Every row comes from one small tree of marks. The marks that hang from a mark follow it in brackets, in alphabetical order. Every link used is in the known rows. Which tree was each row made from?
In the rows, zero is written as 128.
Known rows
G{K{B} R}: [ 89 140 113 130 160 155 115  93 122 127 134 100 106  90 172 105 127 133
 147 151 110 137 125 100]
R{B{K Q} G}: [ 88 129 107 115 154 191 152 109 173 155 120  87 175 121 128  92 133 114
  83 181 192 129 111  86]
R{G}: [101 147 121 145 119 145 132 125 140 156 135 120 130 122 113  95 145 121
 126 151 135 139 114 143]
B{K}: [103 135 112 122 158 168 141 123 116 105 125 110 120 106 153  95 151 124
 124 128 186 135 122 109]
E{G Y{F}}: [119 173 104  97 117 145 140 163 122 119  89 126  87 104 186 128 121 155
  75 132 232 133 132 109]
F{Y{E{G S}}}: [135 127 114 109 113 191 143 135 129 132 101 174  48 122 185  83 147 134
  75 128 118 141 101 146]
K{G{R}}: [ 76 154 109 150 116 137  98 118 112 193 122 142 103 107 124 123 139 147
 133 152 106 149 115 105]
Y{E{G{R}}}: [119 142 118 118 117 140 123 124 122 186 108 146  73 116 132  90 107 137
 138 159  78 147 141  96]
B{K Q}: [ 88 121 108 121 159 180 147 114 144 132 123 112 141 122 168  84 148 116
 117 140 248 131 116  93]
B{K{G{R}} Q}: [ 64 135  95 147 145 169 116 103 129 197 116 116 144 117 162  94 135 146
 117 164 204 145 106  69]
G{R{B}}: [ 94 145 120 122 130 149 124 117 144 140 114 129 106  93 100 150 133 125
 131 164  75 139 138  83]
B{K{G}}: [ 82 142  95 125 149 169 122 127  94 148 125 112 124 112 163  90 150 137
 100 134 180 140 101 109]
R{B G}: [100 148 121 120 125 157 134 127 149 154 126 112 134 111  92 122 140 113
 104 170 108 134 118 119]
X{S}: [ 97 136 121 126 147 148 133 159 135 166 140 135  94 112 135 127 151 137
 155 127 155 141 108 149]
Y{F}: [112 144 120 111 132 153 151 134 123 113 124 144  90 102 160 120 156 125
 102 143 207 138 126 117]
S{X}: [ 97 144 140 139 145 153 148 153  99 140 139 174 118 114 141 108 154 110
 153 140 194 140 122 130]
B{K{G} Q}: [ 66 132  91 122 149 180 130 121 122 182 120 117 147 130 174  78 149 128
  93 149 246 136  92  93]
G{K R{B}}: [100 145 122 108 145 176  98  97 132 129 122 108 110  83 129 158 117 135
 137 167  66 135 131  85]
Y{E F}: [134 122 114  95 127 180 168 129 125 125 133 155  66 114 159 100 147 116
  92 154 182 141 138 107]
R{G{K{B}}}: [ 96 143 115 126 152 165 128 100 121 138 151  86 136 111 161  76 130 124
 113 157 145 131 106 128]
K{B{Q} G}: [ 50 133  91 121 140 152 145 125 126 198 133 122 129 139 173  70 152 114
  84 153 240 133  93  98]
F{Y{E{G}}}: [134 128 133  93 121 178 154 127 128 144 107 183  70 121 182  77 138 133
  79 126 157 138 108 144]
R{B}: [ 99 139 118  99 139 161 135 133 130 129 119 127 108 104 114 133 147 109
 106 149 117 130 123 103]
Y{E{G{R}} F}: [129 147 120 106 117 150 139 128 121 158 104 151  63 105 149  98 111 147
 103 169 129 149 147  83]
E{G S{X} Y{F}}: [114 175 110 130 121 164 147 199  99 117  93 152  80 103 196 130 129 151
  87 143 231 139 127 116]
R{B{K Q}}: [ 87 121 105  95 166 192 154 114 155 130 113 104 148 114 149 106 139 108
  91 161 222 126 117  72]
Y{E{G S{X}} F}: [130 145 119 112 127 179 159 178  88 145 115 177  61 118 180  89 132 129
  96 169 195 147 131 116]
K{B}: [ 88 134 108 121 152 141 156 129 118 127 133 118 102 111 154  84 151 107
 118 133 168 132 123 115]
B{K{G{R}}}: [ 80 147 101 147 145 158 111 113 107 160 118 113 122 100 142 105 137 150
 123 147 125 151 116  87]

Write each row's tree
[ 98 172  87 127 108 154 100 154 145 137  72 100  80  92 129 162 104 155
  97 155  53 137 137  84] -> E{G{R{B}} S Y}
[133 131 138 117 116 172 139 113 137 156 101 185  68 110 174  91 125 149
 103 140 112 148 119 117] -> F{Y{E{G{R}}}}
[ 80 126 106 104 166 177 136  97 137 141 141 108 130 120 199  79 136 111
 116 152 229 122 107 100] -> G{K{B{Q}}}
[139 145  96  83 125 194 116 128 104 123 114 127  50 108 197  96 114 145
  77 164 142 138 116 120] -> Y{E{G{K} S} F}
[120 172  89 117 108 157 131 173 121 112  81 117  67 102 191 134 128 156
  70 133 190 135 125 115] -> E{G S Y{F}}
[128 132 135  88 121 186 143 113 146 153  94 173  72 102 149 115 117 138
  74 156  75 141 123  97] -> F{Y{E{G{R{B}}}}}
[ 87 134 118 105 146 187 100  88 160 163 119 112 132 100 144 143 112 127
 135 180 142 130 120  68] -> G{K R{B{Q}}}
[ 99 167 128  96 138 155  83 109 118 142 101 109 110  88 136 139  93 150
 121 171  75 135 122  89] -> E{G{K R{B}}}
[104 168  86 129 109 146 112 165 119 132  85 112  79 113 169 125 122 148
 103 124 140 134 119 124] -> E{G S Y}
[102 141 113 117 152 181 142 119 143 124 122  84 152 104 113 101 137 121
  88 166 132 133 115 101] -> R{B{K} G}
[130 130 133 123 127 197 158 159 104 144 113 207  65 123 200  83 148 127
  90 137 161 145 108 147] -> F{Y{E{G S{X}}}}
[124 175  88  99 122 179 104 150 111  98  92 100  70  94 219 137 111 169
  75 140 193 130 116 119] -> E{G{K} S Y{F}}
[130 130 115 136 105 185 127 122 146 149  95 176  44 110 175  96 129 149
  98 142  78 149 116 127] -> F{Y{E{G{R} S}}}
[113 153 102 144 127 183 158 185 110  96 115 150  80 101 200 145 155 135
 102 142 236 138 135 116] -> E{S{X} Y{F}}
[102 148 101 157 128 174 140 178 110 118 122 147  90 110 177 137 149 125
 135 128 179 137 129 124] -> E{S{X} Y}
[127 109 125 137 132 216 168 148 114 118 134 211  62 120 189  96 173 111
 107 135 155 143 111 143] -> F{Y{E{S{X}}}}
[130 125 113 125 133 198 170 165 108 126 137 178  60 115 179 104 159 112
 110 167 192 146 137 108] -> Y{E{S{X}} F}
[ 58 142 101 123 121 159 109 115 151 215 113 133 130 116 118 135 127 130
  99 182 144 140 109  64] -> K{G{R{B{Q}}}}
[126 141 108  63 156 178 148 122  97 128 127 117  76 109 218  62 110 133
  64 164 199 132 125  99] -> Y{E{G{K{B}}} F}
[ 82 131 110 126 153 174 132  92 158 163 146  90 158 128 173  67 130 117
 106 172 210 127  98 115] -> R{G{K{B{Q}}}}
[ 63 149  97 149 134 133 120 121 107 180 129 119 104 107 145  98 141 136
 116 155 125 148 116  97] -> K{B G{R}}
[126 175 110  81 128 166 115 143 103 105  99 110  93  93 222 135 105 169
  78 135 223 128 121 112] -> E{G{K} Y{F}}
[133 143  96  98 112 171 146 154 117 136 104 140  48 117 172  89 130 135
  76 159 159 144 127 117] -> Y{E{G S} F}
[ 93 138 116 103 138 191 113  94 171 173 135  97 163 120 132 112 122 120
  98 188 171 125  98  99] -> R{B{Q} G{K}}
[107 171 108 128 138 176 100 169  82 122 107 130 101 108 209 128 111 154
 125 135 171 134 115 131] -> E{G{K} S{X} Y}
[ 66 133  89  97 156 191 136 121 129 174 115 104 150 123 157 101 140 124
  64 166 224 131  95  70] -> R{B{K{G} Q}}
[133 106 105 121 118 212 154 123 147 116 122 176  47 117 181  98 169 119
  89 127 110 140 107 141] -> F{Y{E{S}}}
[118 151  83 129 114 176 144 158 135  96 103 120  63  98 182 148 151 141
  89 132 195 135 131 111] -> E{S Y{F}}
[113 178 110 123 108 136 126 149 129 134  81 125  85  91 173 141 108 169
  97 144 184 142 146  88] -> E{G{R} Y{F}}
[ 49 137  94 147 138 144 131 110 135 210 126 126 127 125 156  86 136 130
 108 166 192 143 106  77] -> K{B{Q} G{R}}
[ 75 130 109 129 158 171 122  83 152 157 132 106 127 106 186  95 121 126
 138 165 175 133 121  80] -> G{K{B{Q}} R}
[102 170 106 144 121 155 126 190  95 139  99 146  94 116 173 120 124 141
 119 129 174 138 124 128] -> E{G S{X} Y}
